What can hang from each mark
kupen: mufefo
bozu: mufefo
gesu: soru
rekap: soru
soru: mogir rekap
manamu: mufefo
zizagif: soru
vobob: mufefo
gibeko: mufefo
dezuk: soru
mufefo: bozu gibeko kupen losimi manamu mava sokekep toven vobob
mava: mufefo
toven: mufefo
sokekep: soru

Each row was made from one small tree. The marks that hang from a mark follow it in brackets, in alphabetical order. Every link used is in the known rows. Write each row's tree.
Known rows
mufefo(gibeko kupen losimi sokekep toven): [ 28  -4  24  34  22  -5 -15   7  10 -30   9 -41  -7  13  14  15 -19   1
 -12  -8  14  26  72  13 -28 -23   5  -1 -32  15  36  28  44  10 -32  -5
  18 -27   1  25  13  19   5  12  -9]
bozu(mufefo(losimi manamu vobob)): [  9 -15  -1  19  25  -9 -33 -12  -6 -11 -20 -24  -4 -12  14  -6 -34   5
  -5  -9   3  16   6   2 -19  -5  -8  16  -7  -8  31 -17  28 -27 -26 -24
  -2 -14 -10   5  -2  11 -19  10 -20]
toven(mufefo(mava sokekep vobob)): [  5  -6   3  30  32 -25 -42 -19  -2 -29 -21 -15 -13  -3   8  -9 -46  -3
 -18  -3 -16  32  27   6 -36  -5   2  13  17  10  13  11  24 -30 -31 -13
 -13  -9 -13  30   0   5  -7  17  -7]
bozu(mufefo): [  5 -19  -7  22  24 -16 -46 -15 -11  -1 -25  13  -4 -19  14 -16 -42   2
  -8   0  -5  12 -23  13 -22  15   6  22  20   3  21 -31  29 -39 -18 -23
  -7 -17 -21  18  -3   7 -12  19 -26]
manamu(mufefo(kupen)): [ 14  -3  11  23  23 -20 -45 -17   1   8 -14  13 -11  -1  10  -4 -35  -9
 -12  -4   4  18  -5  19 -28   6  20  15  26  19  21  -1  25 -33  -8 -18
 -11  -9 -14  21   4  16  -7  22  -1]
gibeko(mufefo(bozu kupen losimi mava sokekep toven vobob)): [ 16  -5  34  22  18  -4 -24  -8  10 -38   3 -54  -5  12  16  16 -31  -8
  -2 -19  12  18  63  -1 -35 -12  -9  10  -9  13  33  26  39 -21 -30  -7
   4 -34  -7  21  19   9   5  14  -9]
vobob(mufefo(bozu gibeko mava)): [ 13  -5   1  27  36 -29 -49 -17   0 -30  -5 -18 -17  14  13  -3 -37   0
 -17  -8  -6   9   8   8 -27  -7  10  10  -7   4  13   5  18 -27 -29 -17
   2 -16 -24  16  -3   2  -4  15 -25]
sokekep(soru): [ 10  -6  -4  22  14 -14 -41 -19   1   6 -19  14  -8   3   4 -10 -62 -11
 -18   2  -7  13 -21  20 -18  14  15   5  22   5  11  -5  23 -30 -34 -21
 -16 -28 -12  36   3  12  -4  26 -15]
mava(mufefo(kupen)): [  1 -21  -4  30  25 -16 -40 -16   0 -18 -18   2 -10   2   8  -3 -39  -5
 -15   3   0  16   3  23  -8   9  17  12  10  12  20  -2  30 -33 -18  -8
   1 -15 -11  16  -2  14   3  15 -10]
kupen(mufefo(bozu mava toven vobob)): [  1  -3  11  23  35  -7 -32  -5   4 -26  -4 -25  -3   8   9   6 -37  -6
   2  -5   0  31  12  11 -22  -3  -1  17  21   0  17   4  30 -33 -25 -11
   2 -24 -26  33   8   2   3   9 -13]
kupen(mufefo(toven)): [  3  -8   2  26  27   0 -43  -5   0  -7  -7  19  -2  -3   5  -4 -33 -11
   4   4   1  29 -13  26 -21  17  21  21  35   6  17 -11  28 -27 -14 -13
   1 -15 -24  38  10   7   2  23 -23]
zizagif(soru(mogir rekap)): [  0 -12  -5  23  12 -26 -25   1 -18   6 -26  10  -6 -10  -8   0 -43   4
 -20   6 -24  15 -34  14 -23  24  22   1  25   5  30  -1  37 -28   1 -16
 -17 -16 -37  23  15   3  22  24 -11]
manamu(mufefo(sokekep)): [ 12  -5   8  17  18 -27 -48 -17  -1   0 -24  14  -7  -5   6 -11 -40 -12
 -21  -5   2  15  -6  15 -32   5  21  14  31  18  19  -8  22 -33 -21 -21
 -12  -5 -18  21   5  15  -8  22  -8]
gibeko(mufefo(losimi toven)): [ 11 -12  15  21  12   0 -46 -13  -1 -12  -4   9  -1  -8  10  -4 -32 -11
   2  -7   4  15  12  17 -30  17  12  24  18  11  32   1  30 -23 -19 -14
   1 -24 -10  29  22   9  -3  33 -21]
vobob(mufefo(bozu losimi sokekep toven)): [ 15  -7  12  20  24 -15 -49 -11   1 -33  -8 -23 -13   6   5   0 -36  -9
  -6 -12  -3   6  25   0 -29 -10   8   2 -11   2  22   9  22 -15 -43 -21
   6 -17 -16  13   5   1 -13  12 -33]
manamu(mufefo(gibeko losimi)): [ 18  -4  12  21  22 -21 -43 -10   0   0 -14   9  -8   4  11  -5 -30  -5
 -17  -5   4  17   5  17 -25  -1  15  19   9  12  28   3  23 -24 -14 -23
  -3  -9 -13  18   8  20 -12  24  -3]
dezuk(soru): [ 11 -13  -5  24  24 -20 -44 -24 -12 -12 -23   2 -16  -5  -1 -18 -35 -10
 -10   1 -10  24 -19  21 -26  30  26  12  27  11  17   8  34 -20 -16 -24
 -15 -18 -22  22  -1   8  -2  28 -16]
mava(mufefo(bozu gibeko kupen sokekep(soru) vobob)): [  8 -11   4  26  25 -26 -17 -10   8 -33 -16 -40 -13  23   9   9 -48   1
 -29 -10   7   6  43  11  -7 -16  -2   4 -21  12  21  19  29 -25 -42  -7
   3 -28  -4  14  -5  16   5   1  -4]
kupen(mufefo(bozu gibeko manamu mava sokekep vobob)): [  8   1  11  25  36 -16 -18  -4  10 -34  -3 -39  -7  23  10   9 -27  -2
 -13  -9  14  30  29  12 -21 -20   8  13  -1   2  18  12  27 -19 -28 -10
   8 -12 -24  20   2  11  11   9 -11]
rekap(soru): [ 13  -9  -5  19  29  -9 -45 -19  -9 -11 -28   9   2 -10   4  -7 -39 -24
  -3   6  -4  11 -10  17 -20  19  29  13   7   6  22  -4  31 -23 -22 -21
 -15 -25 -20  33   0   2   2  32 -10]
rekap(soru(mogir)): [  5 -13 -11  20  27 -10 -43 -15 -15 -13 -29   9   2 -11   0  -5 -37 -23
  -6   6  -9  11 -18  18 -20  24  30  11   4   4  28   7  32 -23 -11 -20
 -19 -21 -28  32   9   3   4  29 -11]
mava(mufefo): [ -4 -24 -11  25  24 -21 -46 -19  -4 -18 -26  11  -7  -5   6 -11 -44  -6
 -19   4  -6  14 -10  22  -8  13  16  17  20   7  19 -11  26 -37 -24 -12
  -2 -13 -15  17  -1  11   0  18 -14]
sokekep(soru(mogir rekap)): [  0 -15 -10  22  11 -19 -27 -13  -9   5 -24  14  -4  -3   0  -1 -66  -2
 -20   0 -18  13 -32  19 -18  19  15   1  15   4  21  15  27 -35 -22 -21
 -15 -19 -28  31  18   8  11  20 -12]
vobob(mufefo(bozu kupen losimi manamu mava toven)): [ 19   5  15  26  33  -8 -39 -13   9 -41   7 -49 -14  15  13  14 -31   0
   0 -12   8  17  39  -1 -23 -25  -1   1 -28   0  25  19  27 -11 -37  -9
   8 -17  -9  11   6   4  -6   6 -20]
gibeko(mufefo(bozu manamu mava sokekep(soru(rekap)) toven)): [ 10   5  15  18  11 -15 -25 -18   9 -32  -6 -25   0   5  12   9 -54   1
 -11 -12  13  12  30   7 -28  -8   1  14   4  15  26  13  30 -25 -48  -4
   0 -25 -13  31  24   7  17  20 -13]
gibeko(mufefo(manamu mava sokekep(soru) toven)): [ 11   5  10  20   9  -9 -34 -19   8 -26  -4 -15   0   1  12   2 -49  -7
 -13  -8  15  16  25  13 -29   2   4  14  13  15  25  -1  30 -22 -41  -3
  -6 -24  -6  36  22  12  10  27 -18]
bozu(mufefo(sokekep)): [  7 -18  -4  22  20 -19 -42 -13  -9  -8 -27   4  -5 -17  13 -15 -42   0
 -13  -4  -2  11 -10   9 -26  10   6  16  16   7  21 -29  32 -35 -26 -22
  -6 -16 -21  15  -3   9 -10  17 -28]
gesu(soru(mogir rekap)): [-11 -30  -6  26  28 -25 -28  -6 -26 -16 -28   2  -3  -7  -7   1 -43   6
  -6   5 -25  35 -23  19 -26  20  13   4  10  -7  26  16  36 -33  -7 -23
 -11  -9 -36  17  19   4  13  26 -13]
vobob(mufefo(kupen mava)): [ 13  -6   3  30  32 -17 -54 -18   0 -21  -4 -13 -18   8  12  -1 -35  -8
  -8  -6  -5  16   3  10 -29   5  14   2   4   8  12  -1  25 -31 -15 -14
  -5 -13 -18  17  -4   3  -4  19 -25]

Which tree is each row?
[ 15 -12   3  21  24 -16 -22  -5  -3 -21 -17 -37  -4  -4  16  -2 -29   9
 -16 -13   9  15  30   1 -22 -16  -9  13 -23  -2  34 -10  31 -16 -33 -21
   6 -14  -8   4  -3  16 -13   8 -21]  bozu(mufefo(gibeko losimi manamu sokekep vobob))
[ 10 -12   4  24  25  -5 -38  -7  -5 -22 -16 -18  -1 -16  19  -4 -41   7
  -2  -2  -2  22   9   3 -22  -1 -15  18   1  -2  30 -20  39 -31 -29 -16
  -1 -27 -13  21   8   8 -13  13 -22]  bozu(mufefo(losimi mava toven))
[  8  -3  13  21  25   4 -27   1   6 -23  -4 -25  -1   6   3   7 -25 -12
   2  -8  12  32  27  12 -21  -8   9   9   5  -2  27   5  30 -11 -28 -13
   8 -11 -13  22  10  12  -2  13 -19]  kupen(mufefo(losimi manamu sokekep toven vobob))
[ 13  -7  24  26  17 -14 -33 -17   8 -26  -4 -19  -9  13  15   5 -33  -9
  -9 -12  13  15  28  11 -35   3  15  14  11  21  22  14  35 -30 -19  -8
  -1 -25 -19  21  12   9  13  24 -11]  gibeko(mufefo(bozu kupen mava sokekep))
[  5   2   3  19  21  -4 -21  -4   5 -16  -9 -17   0   5   2   8 -45  -7
  -6  -6   8  26  12  15 -19  -2   7   7  13   4  19   2  27 -21 -36 -10
   1 -13 -16  32  12   9   8  12 -19]  kupen(mufefo(manamu sokekep(soru(rekap)) toven vobob))
[  4 -17   4  23  29 -19 -26  -6   2 -40 -12 -38  -5   8  11   6 -40   5
 -17  -7   0  12  44   9  -5 -17 -11  16 -21   0  32  16  29 -22 -42  -9
  12 -27  -5  15   6  12  -6   1  -7]  mava(mufefo(bozu gibeko losimi toven vobob))
[  5 -16   7  24  29 -13 -22 -13   7 -34 -13 -45 -10  15   8  11 -33   0
 -11 -10  10  15  38   7  -3 -20   1   8 -24  -1  30  22  28 -21 -32  -9
   9 -16  -3   0  -2  14  -3   0   0]  mava(mufefo(bozu kupen losimi manamu vobob))
[ 13  -6  27  21  14  -7 -35 -12   7 -36  -4 -25  -2   6  13   4 -36  -8
  -4 -12  10  16  39   5 -33  -4   2  16   5  12  31  14  35 -22 -34 -10
   4 -29 -14  25  23   8   5  23 -15]  gibeko(mufefo(bozu losimi mava sokekep toven))
[ 15  -2  24  14  24 -26 -34 -12   5 -24 -19 -38  -9  11  11   3 -39  -8
 -18 -16   3  18  31  -4 -30 -21  -5   7   4   8  25  16  27 -34 -31 -24
  -8 -15 -16  10   7  13 -12   7   3]  manamu(mufefo(bozu losimi mava sokekep vobob))
[  9  -2  -4  29  20 -19 -13  -9   9 -34 -10 -27  -3  10  10  13 -49   9
 -27  -3  14  13  42  20  -5 -16   3   5 -23  17  28  13  33 -13 -47   5
  10 -17   1  23   9  19  17   6  -8]  mava(mufefo(gibeko kupen manamu sokekep(soru(rekap)) toven))
[ 10 -13   2  32  27 -11 -24 -10   7 -29  -7 -21  -9  14  12   7 -26   3
 -17  -1  14  19  32  21  -3 -12  13  12 -24   6  32  13  31 -11 -23  -4
  13 -11  -1   7   1  22   4  13  -4]  mava(mufefo(gibeko kupen losimi manamu))
[ 21   3  13  38  29 -11 -27 -11   7 -26  -5 -14 -14  12   9   4 -25   4
 -14  -2   7  32  49  14 -28 -19  17  13 -20  14  27  29  26   3 -26  -8
   4  -3   0  20   3  17  -2  21  -5]  toven(mufefo(gibeko kupen losimi manamu sokekep))
[  6   2   0  26  29 -14 -33 -16   6 -31  -1 -31   0  -8  12   3 -41   5
 -11   1   5  33  21  13 -23 -18  -1  12   7   2  23  -2  32 -16 -43  -1
   0 -17 -11  33  14   8   8  13  -9]  mufefo(manamu mava toven)
[  3  -4   5  28  31  -1 -41  -5   2 -18  -5   4  -2   1   9   0 -35  -9
   2   4   1  35  -6  22 -22  11  13  19  33   4  16  -9  33 -31 -16  -8
   1 -18 -25  40  11   6   6  21 -19]  kupen(mufefo(mava toven))
[  9 -13  15  19  12 -18 -42 -20   1 -15 -13   6  -6   2   7  -8 -37 -12
 -10 -11   6   6   7  14 -34  11  22  20  23  17  22   3  25 -30 -23 -17
  -1 -20 -21  21  12   7   5  29 -20]  gibeko(mufefo(bozu sokekep))
[ 19  -8  11  24  27 -23 -44 -10   1 -30  -7 -20 -17  17   8  -2 -30  -7
 -15 -13   0   5  24   4 -28 -12  16   3 -21   3  21  13  19 -12 -33 -24
   9 -13 -19   6  -2   6 -11  15 -30]  vobob(mufefo(bozu gibeko losimi sokekep))
[  4  -4   7  20  36 -27 -23 -20   7 -34  -8 -62  -8   9  11   6 -41   5
 -15 -12   2  25  28  -1 -23 -31  -7   9  -6  -7  19  17  25 -27 -42 -13
  -2 -18 -18  14   0   4   2   1   2]  mufefo(bozu manamu mava vobob)
[ 12   7   9  20  21 -24 -19 -19  15 -36 -14 -47  -8  20   8   6 -56   0
 -26  -7  13  18  25   2 -20 -30   4  -2  -8   3  14  16  28 -18 -60 -10
  -6 -22 -15  20   5  11  11   8  -5]  mufefo(bozu manamu mava sokekep(soru))
[  8   3  -3  33  38 -26 -34 -19   1 -28  -9 -21 -12   2  12  -4 -38  10
 -20  -1  -8  34  32  11 -28 -16   0  22  -1   6  19  15  19 -18 -30  -8
  -6  -5  -7  30   0  10  -4  17  -1]  toven(mufefo(gibeko manamu mava vobob))
[ 13  -4   7  23  21  -1 -32  -8   5 -20  -1 -22   0  -7   7   3 -30   0
  -1  -2   8  28  26  12 -19 -16   6  11  -8  -4  34   8  30  -1 -39 -11
   8 -16  -3  23  16  12  -5  15 -13]  mufefo(losimi manamu toven)
[ 19   2  19  19  24 -21 -36  -8   4 -13  -8  -8  -5   5  12   3 -34   1
 -12  -8   7  14  25  10 -23 -16   3  21  -1  12  32  14  24 -19 -30 -19
   2 -19 -11  22  15  16 -12  14  -1]  manamu(mufefo(bozu gibeko losimi toven))
[ 29  11  20  27  18  -4   3   4  18 -33  12 -80  -6  24  11  27 -33   5
 -18 -18  23  24  93   3 -21 -43 -15 -10 -55   6  38  36  36  17 -55  -4
  11 -31  18  23  10  23   1   1  -3]  mufefo(gibeko kupen losimi manamu sokekep(soru) toven vobob)
[ 11 -10   9  30  29   1 -36   0   1  -8  -5  12  -6  14   8  -2 -20 -11
  -1   1   6  30  -4  26 -18  11  27  19  13   2  22   2  29 -18  -5 -19
   9 -13 -22  25   6  14   0  27 -18]  kupen(mufefo(gibeko losimi))
[ 14   3  18  32  38 -11 -26 -16   9 -35  -6 -46 -15  13  11  10 -34   6
  -4  -8  -2  35  50  -1 -26 -28  -5  13 -18   2  24  38  25 -15 -30 -10
  -3 -12  -4  17   2   7  -8   8   6]  toven(mufefo(bozu kupen losimi manamu mava vobob))
[ 12   0   9  16  17 -24 -46 -14   0  -6 -17   8  -4 -10   7  -7 -43  -8
 -17  -5   3  16   8  14 -32  -1  11  15  28  20  23  -7  25 -29 -31 -16
  -9 -10 -13  28  12  14  -8  19  -9]  manamu(mufefo(sokekep toven))
[ 18   1  24  22  12  -1 -23 -13  12 -26  -1 -45  -8  19  13  13 -36 -11
 -10 -18  19  19  47   5 -29  -7   0   4 -10  11  30  19  34 -19 -26  -9
  -4 -25   1  18  14  17   5  22  -8]  gibeko(mufefo(kupen losimi manamu mava sokekep(soru) vobob))
[ 19   9  21  20  20 -25 -32 -16  11 -14 -15 -20 -13  18  12   7 -50  -7
 -21 -10  10  15  19   6 -27 -13   6   4  10  21  17  13  29 -34 -31 -15
 -14 -20 -14  22   6  17  -1  12   4]  manamu(mufefo(bozu kupen mava sokekep(soru)))
[ 23  11  22  28  28 -24   1  -1  18 -47   8 -91 -10  29  18  27 -50  10
 -25 -18  11  20  89  -2 -27 -44 -28  -7 -38  13  23  39  40 -10 -59   0
   3 -47  -1  34   7  12  11  -7   3]  mufefo(bozu gibeko kupen mava sokekep(soru) toven vobob)
